Known rows, with every step that occurs
vivep-tope-lafati: [  6  12 -27   2  -9  -5 -15   2  -5   8 -17 -18 -12  12  -5   5   0  28
 -11 -23  -5  -8 -15 -13   1  -7 -14   4 -11  33 -20]
zapo-lafati: [ -4  19  26  -6  -1 -17 -14   7  20  -5   3  -4  -9 -16   4   4   0   8
   2  25   1 -17  24 -24  -9   2   1  21  -3 -19 -13]
zapo-vivep-tope-lafati-lese-tetufo: [ 11  21 -37   8   1  15   8 -13  14   6  10 -16 -15  30 -15  -2  -8  49
   6 -24  17 -14 -26 -16   4 -16  11   5  -6  20 -25]
vivep-kadel-lafati-lese: [  1   7  17  39 -23  -4 -22  -1 -16  31 -24 -17   2  10  19  29 -13  -1
 -14 -25 -12   0  45 -34 -32  -5 -16  30  -5  13 -34]
lafati-vubo-vivep: [ -1  -6  17  -6 -16   8  16  10 -24  -7   2  12  11 -13  -7 -18   2 -21
  14  17  -6  22   0   8  -5   8  12 -15  15 -15   6]
tope-vivep-vubo-lafati-zapo: [  2 -28 -33 -10  28  15  45 -13  19 -24  15   8  20  12  -6   1 -13  -3
  13 -15  22  -1 -35  24  33 -12   3 -16  -3  15  30]
zapo-lafati-lese-tetufo: [ -2  10  31  21  15   1  -6 -11  23 -11  21  -9  -1  -7   7  16 -15  17
   3  -2  19 -24  42 -33 -11 -15  17  30  -6 -33 -30]
tetufo-lese: [ -2  -7   8  30  15   6 -33 -17 -12  -3   8  -4   0  -9  -2  -1  -5   5
  -5 -10   5 -22  34  -9 -13  10  15  10  -2 -32 -22]
tope-lafati: [ -9   2   3  10   6  -9 -19  -7  -2   2  -2  -9  -5  -3   9  11  -2  13
 -14 -10   1 -12  24 -14  -9  -1 -18  10   2   6 -11]
tope-vivep-kadel-lafati-zapo: [ 15  -5 -49  10   1   2  -5  -4  -2  19 -22 -10   4   4   1  -1  10   3
  -8 -21  -5 -12 -50   3  16  -2 -10  -8 -12  54  -8]
vivep-zapo: [-17  -2  23  -1  25 -10 -14   0   2  -2   8  -1  -4 -12  11  18  -4   1
 -33 -17  -1 -13  37   3  -9  -4 -23   8  11 -23   1]
tope-vivep-kadel: [ 24  20 -15  16 -17 -10 -16  -9 -22  14 -13 -10 -11   8  -9   9  -5   9
  -9   8  -9   4 -12 -25 -14   1  11   4  -8  24 -29]
vubo-vivep-kadel: [ 11  12  -9  14 -32  10   7  11 -21  14 -17  -5  -2  -1  -2 -16   1   3
   4  -6 -26  16   2 -13 -30   7  24  -5  -5  12 -31]
lese-lafati-zapo: [ -7   5  38   2   6 -20 -40  17   9  16  11  14 -11 -26  25   7  37 -21
 -13  27 -11  -4  40  -4 -16  25  -6  14  -3 -38   1]
tope-vivep-kadel-lafati: [ 18   9 -37  18 -19   0 -23 -15 -26  22 -30 -17  -8  17  -5   8  -8  12
 -13 -15 -10   3 -22  -5  -5  -1  -7  -4  -8  55 -17]
kadel-lafati: [-12  -6  10  19  -2  -6 -39  -8 -15  18 -15  -6  -2  -6  12  14  -2   0
 -21 -18  -6  -9  38   1 -15  10 -23  11   4  -1  -6]
tope-vivep: [  9  10   5   9  11 -16 -30 -18 -13   2   5   0 -11   3  -6  21  -4   8
 -23   9   5  -1  16  -9 -10   1  -1   2   3  -4  -8]
vivep-tope-lafati-vubo: [  9   4 -21  -9 -19  -2   8   8 -15  -4 -17 -10  -1   5  -9  -9  -1   4
  16  -2   1   3 -44  -8  23  -7 -16  -7   2  35  -3]
vubo-lafati-zapo-vivep: [-13 -11 -19  -8  24   9  29  19  47   7  10  15  -2  -9  13 -23  12   6
  19   6   5 -18 -16   9  12  18  -4  -1  -5 -14  15]
lafati-vubo-vivep-tope: [ 12   4 -12 -15 -30  12  20  17 -26  -2 -14   2   3   2 -18 -24   4  -6
  19   1 -12  23 -41   9   5   1  14 -22   5  14  -4]
tope-vivep-zapo-lafati-lese: [ -7  21  13 -21  36 -17   8  -6  37 -22  25 -11  -6  13   0  39 -16  22
 -38   4  26 -17  16  -6   4 -38 -16  10   4   6   5]
lese-tetufo: [  3  -6  13  34  13   8 -27 -21 -16   4   9  -3  -3 -14   2   3  -6   9
  -3 -19   5 -15  33 -13 -12  10  16  12  -4 -33 -23]
lafati-zapo: [ -9  -9  18  11  23 -13 -14   7  12   8   8   8   8 -26  14   5  16 -12
 -10  -3   0 -20  21 -12  -2  12  -9  15  -1 -33 -10]
kadel-lafati-vubo-vivep: [ -8 -16  -4  -4 -19  16   8   4 -27   2 -15   3  13  -5  -3 -18   0 -18
   9  -5  -6  20 -10  28   3   6  -5 -24  15  15  18]
lafati-vubo: [ -1  -4  37   8  -8 -10 -11   3 -21  -1   0  11   6 -21   3   2   0 -28
  11  26   0   4  19 -16  -1  13  -8   8  15 -32   1]
lafati-lese: [-10   7  57  30   9 -20 -30  -4  -3  11  10   0   2  -3  17  43 -10  -5
 -25  -2   1  -5  83 -37 -37  -3 -10  36   6 -47 -27]
zapo-lafati-vubo-vivep-kadel: [ 16  20 -11 -21 -45  14  45  27   0 -13 -17  -2   6  -9 -12 -43   1  -9
  47  38 -13  16 -53 -12   5  -2  32 -12  -1  26  -9]
tope-vivep-vubo-lafati-lese: [  2 -11   4  10  13   8  30 -25   4 -20  19   1  13  36  -4  39 -39   4
  -2 -13  22  14  29   0  -3 -29   2   6   4   3  12]
kadel-vivep-vubo-lafati: [  0 -23  -4  -1   4   3  10 -26 -14 -20  -9  -4  12  23  -8  16 -26  -2
  -1 -16   2  21   1  23  12 -16   2  -9  -9  18  22]
tetufo-lese-lafati-vubo: [  3   1  34  10 -11   4 -37  -2 -25  -5  10  10  -7 -15   2 -15  15 -26
  19  42   0   7  24   1  -7  23  16   2   6 -35   7]

Rows
[ -3 -39 -18  -9  24   4  29 -15  10 -25   0   2  25   8  -1   4  -9 -13
   3 -24   7   6 -27  30  33 -17  -2 -14 -15  16  29] : kadel-vivep-vubo-lafati-zapo
[  8  -6 -33 -13 -35  20  14  11 -30   6 -30  -5   5  11 -15 -26   2  -2
  15 -19 -12  21 -50  29  13  -2  -3 -30   4  46   9] : kadel-lafati-vubo-vivep-tope
[ -7  -7 -23 -20   1   5  20  -5  16   1  10  11  13   2 -11 -17  10  -8
  17   4  14  -6 -37  20  28  11  -3 -11  16   2  35] : kadel-lafati-zapo-vivep-vubo
[  8  -6  17  -3  -3 -17 -17 -32 -32 -16  -2  -3  12  11 -19  26 -15 -10
 -16   1   2  19   9   8   5 -12   5  -5   1  -1  11] : kadel-vivep-vubo
[ 10  12 -18  -3 -20   7   1  11 -17   9 -11  -6  -8  11 -13 -11   6  19
  -7 -21 -17  12 -11   4 -17   0  17 -13  -8  13 -20] : vubo-vivep-tope
[-16 -11  35  33  16   1   0   2  15   7   5   0   2   6  27  34 -22   2
 -10 -21   2  -5  77 -20 -30  -6 -15  31  -6 -28 -16] : vubo-lafati-lese
[-14 -12   9 -25   8  13  32  13 -10 -20   8  10  12 -11  -4 -16  -2 -18
  -3  -3  -1  15 -11  31  10  -7  -5 -28  21  -6  25] : lafati-vubo-vivep-zapo
[-17 -29  -3  13  29   8  14  14  30   3   2   8  10 -17  25  -3   4  -5
   4 -22   0 -21  15   4   6   8 -13  10 -13 -16   1] : vubo-lafati-zapo
[-11   5 -27 -17  20  -5  12   9  36   5  15   7  -4  -8   1 -18  21  14
   5  11  11 -24 -34   1  18  10 -11  -3   4   4   9] : tope-lafati-zapo-vivep
[ 16  20   7 -23 -46   3  -6  26 -30   6 -10   8 -15   4 -10 -24  24 -14
  17  33 -22  42 -21  17 -10  12  17 -23   1  11   8] : lese-lafati-vubo-vivep-tope
[  2  -1 -48 -16   9  13  34  26  44  12  -4   6 -10   7   0 -30  15  22
  23 -10  -1 -15 -56  10  23  11   0  -6 -15  15   5] : vubo-lafati-zapo-vivep-tope
[  8  -4  -4  17 -39   5  -4   6 -33  18 -35  -6   7  -7   5 -13  -4 -23
  24   3 -15   9 -19 -13   3  10 -12   3   5  27  -7] : vivep-kadel-lafati-vubo
[-10 -34  -7   1  18  16  42   1  23 -17  11  11  25  -4   9  -5  -9 -15
  23 -20  10  -6  -2  12  20  -2  -1   0  -2 -14  21] : vivep-vubo-lafati-zapo
[  1   9  27  22  -1  -1 -60  -8 -16   7  12   0 -19  -9   8   0  15  -3
  -8  20  -7  -4  54  -2 -28  20  18  10  -6 -36 -10] : tetufo-lese-lafati
[-10   8   4 -34  28 -21 -13 -10  21 -24  -2 -16  -7   0  -5  16  -3  15
 -37  -1   4 -12 -12  17  17 -26 -16  -4 -10  21  14] : kadel-vivep-zapo-lafati
[  9  32  -9 -25 -15 -15 -20  29  21  25   6  12 -31  -4  -2 -21  47   6
   6  40 -13   1 -32   2   0  25   8  -3  -6  -7   5] : lese-lafati-zapo-vivep-tope
[ 14   4  -2   4 -42  15  29  18 -30   4 -19   3  10  -7  -7 -30   0 -20
  31  15 -20  27 -28  -9 -10   8  24 -15   5  12 -14] : lafati-vubo-vivep-kadel
[ -9   2  15   0  -3  10  41  -6  23  -9  22  11   7  27  -2  11 -28   4
  22   9  17  12  31  -7  -9  -8   7  12  13 -23  17] : zapo-vivep-vubo-lafati-lese
[ -5  23  22 -18  -1 -20 -26  20  25  20  21  22 -22 -20  10 -14  43  -9
   2  55  -6   0   8   1 -11  33   5   3   5 -34  14] : lese-lafati-zapo-vivep
[ -3   3  -4 -11  34 -10 -13 -15  -1  -8  13  -4  -9   6  -5  24  -8  12
 -44 -11  10  -8   6  15   4 -14 -18 -10  10   7  10] : tope-vivep-zapo
[ -3 -27  13  35  13  32  32 -28   3 -19  22  -1  20  18   5  17 -42   4
  21 -41  23   2  45  -6  -3 -19  17  17  -3 -25  -4] : vivep-vubo-lafati-lese-tetufo
[ -6  -1  11 -45  18 -16   9  -3  12 -35  -3  -6   3  -7 -10   2  -5  -8
 -10  22  10  -1 -42  22  40 -25 -19 -14   3  21  32] : kadel-vivep-zapo-lafati-vubo
[  3 -12 -44   6 -14  21  18  18  -3  20 -26  -8  15  -5   8 -27  15  -3
   6 -34 -22   0 -38  15  -1   5   6 -18 -11  40 -11] : vubo-vivep-kadel-lafati-zapo
[ -3  15 -11 -35  31 -11   5  -6  30 -24  15 -10 -13   3  -9  12  -6  24
 -28   9  17 -19 -19  10  18 -23 -11  -6   3  19  15] : tope-vivep-zapo-lafati
[ 17   9  -9   1  -7 -21 -40 -13 -25   9 -25 -16 -13  15 -14  20   2  14
 -30 -16 -15   7 -17  -1   0 -10  -4  -2 -20  27 -18] : kadel-vivep-tope
[ -7 -19   8   7  -3  14  25 -10  -1 -14   5   4  12   8   2   5 -26  -6
  19 -13   5   8  26   5   0  -3   4   6   2 -12  13] : vivep-vubo-lafati
[ -7   7   2 -10  17 -11   0  12  27  13  15  16  -5 -19   1 -13  25  -2
   4  25   5 -18 -11  -7   5  22   1   4   9 -32   4] : lafati-zapo-vivep
[  1  19  17 -31 -12 -11   1   8  16   1  30  24  -7  -6  -5 -18  31 -19
  18  57   4  13  -8   8   4  24  16  -3  15 -34  33] : lese-lafati-zapo-vivep-vubo
